What can hang from each mark:
Z744: Z130 Z257
Z930: Z540
Z108: Z930
Z521: Z322
Z235: Z130 Z322
Z130: Z744 Z884
Z540: Z930
Z257: Z238 Z744 Z884
Z322: Z235
Z434: Z238
Z884: Z130 Z257
Z238: Z257 Z930

Known rows, with every way that one mark hangs from another:
Z521(Z322(Z235(Z130(Z884)))): 19; -21; 16; -45; 13; 36; -34; -77; -11; 19; -32; -17; 22; -27; -23; 37; 5; 21; 11; -13; -29; -21; 28; -65; 44
Z257(Z238(Z930(Z540)) Z744 Z884(Z130)): 47; 12; -4; 25; -21; -56; -2; -22; 82; -64; 18; 5; 0; 3; 3; -38; 28; 20; 11; 14; 10; 29; -46; -17; 2
Z434(Z238(Z257(Z744 Z884(Z130)) Z930(Z540))): 57; 9; -31; 32; -19; -52; -5; -16; 61; -44; 5; 27; -10; 8; 13; -29; 18; 33; 48; 20; -2; 5; -26; -14; 5
Z257(Z238 Z884): 11; -11; -9; -49; 0; 6; 1; -41; 23; -20; 17; -21; -15; -3; 4; 15; 14; 21; -8; -1; -15; 10; 14; -11; -10
Z238(Z257(Z744(Z130) Z884) Z930(Z540)): 42; 12; 7; 36; -6; -54; -4; 33; 60; -53; 3; -25; -32; 25; 0; -15; 18; 15; 38; 7; 4; 6; -23; -31; 13
Z521(Z322(Z235(Z130(Z744(Z257))))): 0; -12; 25; -52; -2; 8; -19; -69; 3; 26; -22; -45; 18; -8; -12; 25; -12; 14; 26; 14; -7; -28; 35; -69; 38
Z434(Z238(Z257(Z744) Z930(Z540))): 21; -11; -48; 17; -30; -37; -20; -5; 62; -23; -24; -4; -3; 29; 7; -2; -4; 19; 59; 34; 4; 8; -16; -6; 10
Z322(Z235(Z130)): 7; -18; -18; -35; -15; 23; -9; -57; -18; -25; -42; -29; 0; -11; -10; 45; 4; 20; 3; -15; -2; -5; 1; -51; 23
Z238(Z257(Z744 Z884(Z130)) Z930): 32; 22; -23; 36; -28; -73; 24; 19; 25; -40; -2; 30; -27; 10; 8; 8; 28; 48; 6; -21; -25; 0; -40; -24; 3
Z434(Z238): -1; -38; -67; -40; -13; 32; -19; -58; -3; -7; -17; -24; -2; -1; -19; 49; -7; 32; 29; 12; -8; 9; 24; -13; 4
Z744(Z130(Z884) Z257): 1; -30; -6; -47; 6; 12; -6; -22; -26; -5; -11; -45; -15; -13; -3; 23; 40; -1; 10; -2; -28; -26; 45; -51; 20
Z235(Z130(Z744 Z884(Z257)) Z322): -6; -14; 24; -29; 16; 13; -23; -25; -30; 20; -42; 7; 8; -65; 6; -15; 1; 15; 12; -26; 11; -21; 3; -46; 40
Z521(Z322(Z235(Z130))): 16; -21; 3; -40; 4; 36; -19; -69; -8; 11; -32; -29; 23; -4; -25; 58; -18; 37; 24; -3; -6; -9; 36; -63; 41
Z235(Z130(Z744 Z884) Z322): -6; -21; 15; -38; 24; 30; -22; -55; -22; 26; -28; -15; -1; -41; -21; -6; -5; 7; 3; -16; 1; -25; -13; -57; 62
Z238(Z257(Z884) Z930): 33; 0; -23; 12; -4; -25; 8; 33; 14; -19; -15; 9; -41; 11; 14; 28; 16; 49; 21; -31; -26; -6; -5; -26; 7
Z884(Z257(Z238(Z930))): 4; -17; -35; -6; -30; -18; -11; 31; 18; -19; -38; 16; 9; -13; 30; 27; 6; 46; 40; -21; 10; 23; 20; -4; -22
Z108(Z930): 12; -32; -48; -12; -6; 5; -22; 15; 4; -12; -43; -23; -11; -28; -30; 79; 19; 10; 7; -16; 4; 19; 1; -41; 0
Z434(Z238(Z257(Z884) Z930(Z540))): 58; -10; -32; 11; 3; -9; -20; -1; 52; -28; -9; 7; -20; 9; 17; -11; 8; 34; 60; 11; -1; 0; 7; -18; 8
Z130(Z744(Z257(Z238(Z930) Z884))): -3; 2; 6; -35; -13; -36; -7; -13; 45; -4; 15; -29; -26; -7; 13; -24; 15; 3; 17; 9; -15; -11; -2; -25; -2
Z744(Z130(Z884) Z257(Z238(Z930))): 6; -20; -5; -35; -6; -8; -1; -3; 15; -5; 5; -7; 0; -4; 18; -8; 31; 4; 42; -2; -26; -24; 49; -37; 13
Z884(Z130 Z257(Z238 Z744)): -5; -1; -29; -6; -52; -58; 11; -13; 10; -36; -18; 23; 28; -15; 21; 13; 25; 39; -1; -3; 14; 25; -11; -2; -30
Z322(Z235(Z130(Z744))): -5; -12; -9; -37; -19; 7; -22; -64; -11; -12; -36; -41; -6; -23; -25; 21; 4; 8; 0; -13; 1; -9; -29; -57; 19
Z930(Z540): 32; -40; -33; -9; 3; 27; -35; -28; 24; -27; -47; -77; -10; 14; -27; 36; 13; 14; 8; 14; 27; 25; -16; -39; 21
Z130(Z744): -17; -27; -36; -31; -14; 4; -28; -38; -1; 5; -26; -66; -22; -8; -44; 36; 7; 15; -8; -6; 0; 8; -38; -35; 7
Z235(Z130(Z884) Z322): 9; -27; 4; -35; 28; 47; -6; -48; -33; 11; -38; 0; 6; -30; -6; 18; -4; 23; 8; -20; -3; -20; 21; -52; 66
Z540(Z930): -11; -16; -43; -10; -45; 23; -21; -19; -19; -19; -35; -69; -15; -8; -20; 45; 7; 47; 18; -44; -5; 18; -4; -21; 22
Z235(Z130(Z744)): -8; -21; -26; -36; -1; 12; -10; -46; -22; -1; -27; -46; -20; -12; -28; 32; 1; 18; 14; -5; 25; 1; -32; -36; 26
Z235(Z130(Z744(Z257(Z238)) Z884) Z322): -15; -12; 36; -62; 16; 6; -3; -55; -1; 35; -10; -4; 13; -27; 19; -38; -2; -7; 15; 9; 0; -44; 25; -46; 55

Rows:
20; 18; -16; 10; -30; -59; 18; -23; 54; -51; 28; 26; -4; -4; 1; -14; 22; 33; 3; -4; -16; 19; -35; -10; -6 | Z257(Z238(Z930) Z744 Z884(Z130))
44; 12; -23; 29; -11; -48; 7; 20; 12; -17; -7; 22; -33; -4; 0; 2; 32; 56; 16; -37; -16; -11; -46; -40; 3 | Z238(Z257(Z884(Z130(Z744))) Z930)
21; 0; 16; -20; -3; -34; -24; -13; 72; -16; 9; -50; -23; -2; 13; -46; 20; -9; 24; 24; 7; -4; -14; -31; 5 | Z130(Z744(Z257(Z238(Z930(Z540)) Z884)))
-14; -13; 1; -40; -16; -29; -29; -24; 32; 20; -8; -18; -12; -24; 9; -33; 36; -14; 9; 2; -36; -24; -17; -32; 8 | Z130(Z744(Z257(Z238(Z930))) Z884)
61; 18; -9; 52; -16; -69; 2; 19; 60; -55; -12; 5; -23; 17; 7; -19; 34; 32; 17; -1; 2; 10; -55; -31; 12 | Z238(Z257(Z744 Z884(Z130)) Z930(Z540))
21; -4; -27; 33; -30; -55; -14; 30; 58; -31; -44; -28; -18; 40; 2; 9; 9; 18; 30; 15; 9; 13; -44; -21; 16 | Z238(Z257(Z744) Z930(Z540))
13; -13; 6; -43; 13; 4; 15; -17; -12; -32; 16; -52; -29; 1; 1; 25; 22; 14; 15; 2; -11; -14; 59; -46; 11 | Z744(Z130 Z257(Z884))
2; -27; -8; -38; -6; 4; -20; -7; -15; -12; -14; -5; 8; -36; 6; 13; 35; 16; 19; -21; -10; -2; 36; -23; -14 | Z744(Z130(Z884(Z257(Z238))))
27; -12; -29; 13; -15; -31; -29; -10; 52; -22; -10; 3; -4; 8; 0; -26; 16; 4; 64; 25; -13; -7; -7; -19; 15 | Z434(Z238(Z257(Z744(Z130(Z884))) Z930(Z540)))
-21; -1; -26; -2; -50; -56; -5; 22; 41; -29; -27; 11; 9; -8; 26; 13; 1; 26; 25; -1; 3; 28; -4; 11; -28 | Z884(Z257(Z238(Z930) Z744))
18; -17; 25; -37; 6; 22; -36; -50; -17; 14; -44; 2; 29; -48; 3; 30; 9; 26; 20; -20; -24; -16; 41; -55; 23 | Z521(Z322(Z235(Z130(Z884(Z257)))))
41; -10; -44; -19; -6; -9; 13; -41; -7; -16; 8; 29; -9; -2; 12; 17; 21; 53; 21; -2; -18; -14; 16; -20; -5 | Z434(Z238(Z257(Z884(Z130))))
-6; 1; -1; -20; -6; -19; 4; -33; 13; -48; 25; -53; -29; -6; -32; 23; 12; 7; -8; 7; -16; 13; -2; -26; -1 | Z257(Z744(Z130) Z884)
5; -11; 34; -38; 2; 9; -48; -56; -9; 26; -38; -11; 24; -57; -9; 8; 9; 15; 15; -17; -20; -21; 14; -59; 21 | Z521(Z322(Z235(Z130(Z744 Z884(Z257)))))
25; 0; -10; -29; -7; -22; 1; -54; 21; -19; 27; -5; -7; -20; -13; -13; 31; 30; -13; -9; -3; 2; -32; -29; -11 | Z257(Z238 Z884(Z130(Z744)))
10; -18; -3; -41; -6; 27; -24; -66; -24; -15; -43; -16; -3; -38; -7; 22; 28; 3; -11; -24; -30; -17; -10; -55; 28 | Z322(Z235(Z130(Z884)))
31; -1; -25; 36; -47; -67; -9; 16; 52; -55; -32; 23; 28; -9; 24; -16; 26; 37; 31; 2; 35; 36; -31; -10; -19 | Z884(Z130 Z257(Z238(Z930(Z540)) Z744))
-14; -7; -14; -22; -22; -38; 1; -9; -6; -7; -11; -23; -18; 10; -10; 22; 29; 5; -4; -1; -33; -15; -10; -26; 8 | Z238(Z257(Z744(Z130(Z884))))
7; -6; -9; 13; -35; -49; -18; 30; 59; -50; -20; -13; 16; -1; 17; -12; 8; 14; 53; 13; 34; 30; 5; -7; -18 | Z884(Z257(Z238(Z930(Z540)) Z744(Z130)))
31; -12; -46; 17; -35; -31; 4; 22; 4; -31; -35; 49; 23; -20; 27; 21; 25; 69; 36; -32; 20; 20; 3; -17; -22 | Z884(Z130 Z257(Z238(Z930)))
-1; -7; 24; -17; 6; -4; -21; -4; 4; 20; -33; 40; 18; -56; 25; -40; -5; 20; 41; -28; 13; -19; 5; -35; 37 | Z235(Z130(Z744 Z884(Z257(Z238(Z930)))) Z322)
26; -12; -42; 16; -25; -34; -16; 0; 55; -31; -9; -9; -1; 31; -2; -3; -5; 18; 77; 31; 12; 3; 1; -16; 11 | Z434(Z238(Z257(Z744(Z130)) Z930(Z540)))
60; -1; 3; 1; -1; -29; 7; -9; 53; -43; 6; -2; -3; 7; 34; -30; 37; 26; 27; 11; 9; 0; 15; -35; 9 | Z744(Z257(Z238(Z930(Z540)) Z884(Z130)))
8; -14; 6; -33; -13; 10; -26; -39; -29; -19; -56; 4; 5; -59; 18; 12; 32; 10; -3; -33; -22; -13; 5; -46; 7 | Z322(Z235(Z130(Z884(Z257))))
-8; -8; 21; -52; -12; -2; -26; -67; -12; 3; -30; -33; -9; -42; 2; -14; 33; -20; -9; -6; -30; -38; -14; -63; 25 | Z322(Z235(Z130(Z744(Z257) Z884)))
13; 3; 49; -52; 13; 4; -16; -72; 11; 14; 2; -38; 3; -22; -6; 5; -3; 11; 17; 9; -19; -29; 36; -67; 32 | Z521(Z322(Z235(Z130(Z744(Z257(Z884))))))
27; -24; -10; -16; -6; -9; -3; 8; 45; -29; -4; -41; 6; 32; 14; -5; 12; 11; 66; 24; 29; -2; 48; -40; 15 | Z744(Z130 Z257(Z238(Z930(Z540))))
8; 8; -35; -1; -25; -46; 3; -9; 41; -23; 11; 25; -23; 8; 14; 0; -1; 30; 40; 12; -34; -1; -1; 3; -3 | Z434(Z238(Z257(Z744 Z884) Z930))
21; -13; -35; -38; -2; 0; 2; -36; 4; -8; 6; 6; -20; 4; 14; 20; 6; 36; 25; 7; -25; -12; 28; -11; -6 | Z434(Z238(Z257(Z884)))
56; 5; -31; 30; -7; -35; 19; 26; 3; -29; -14; 36; -27; 7; 11; 23; 32; 68; 19; -40; -20; -6; -19; -37; 8 | Z238(Z257(Z884(Z130)) Z930)
27; -2; 0; -43; -7; -21; 28; -37; 12; -26; 20; -2; -4; 2; 29; -2; 35; 29; -4; 7; -13; -10; 32; -28; -3 | Z744(Z257(Z238 Z884(Z130)))
-7; 8; 13; -17; -41; -38; -19; -24; 21; -30; -35; 33; 18; -47; 33; -24; 23; -1; 14; -17; -25; -6; -13; -24; 0 | Z322(Z235(Z130(Z884(Z257(Z238(Z930) Z744)))))
-3; -13; 6; -41; -11; 11; -38; -74; -13; 0; -34; -30; -9; -49; -21; -3; 28; -10; -15; -21; -27; -23; -38; -59; 23 | Z322(Z235(Z130(Z744 Z884)))
-8; -7; 6; -44; -1; -17; -11; -34; 9; -4; 3; -64; -38; -17; -7; 3; 20; -1; -11; 8; -17; -13; -4; -38; 2 | Z130(Z744(Z257(Z884)))
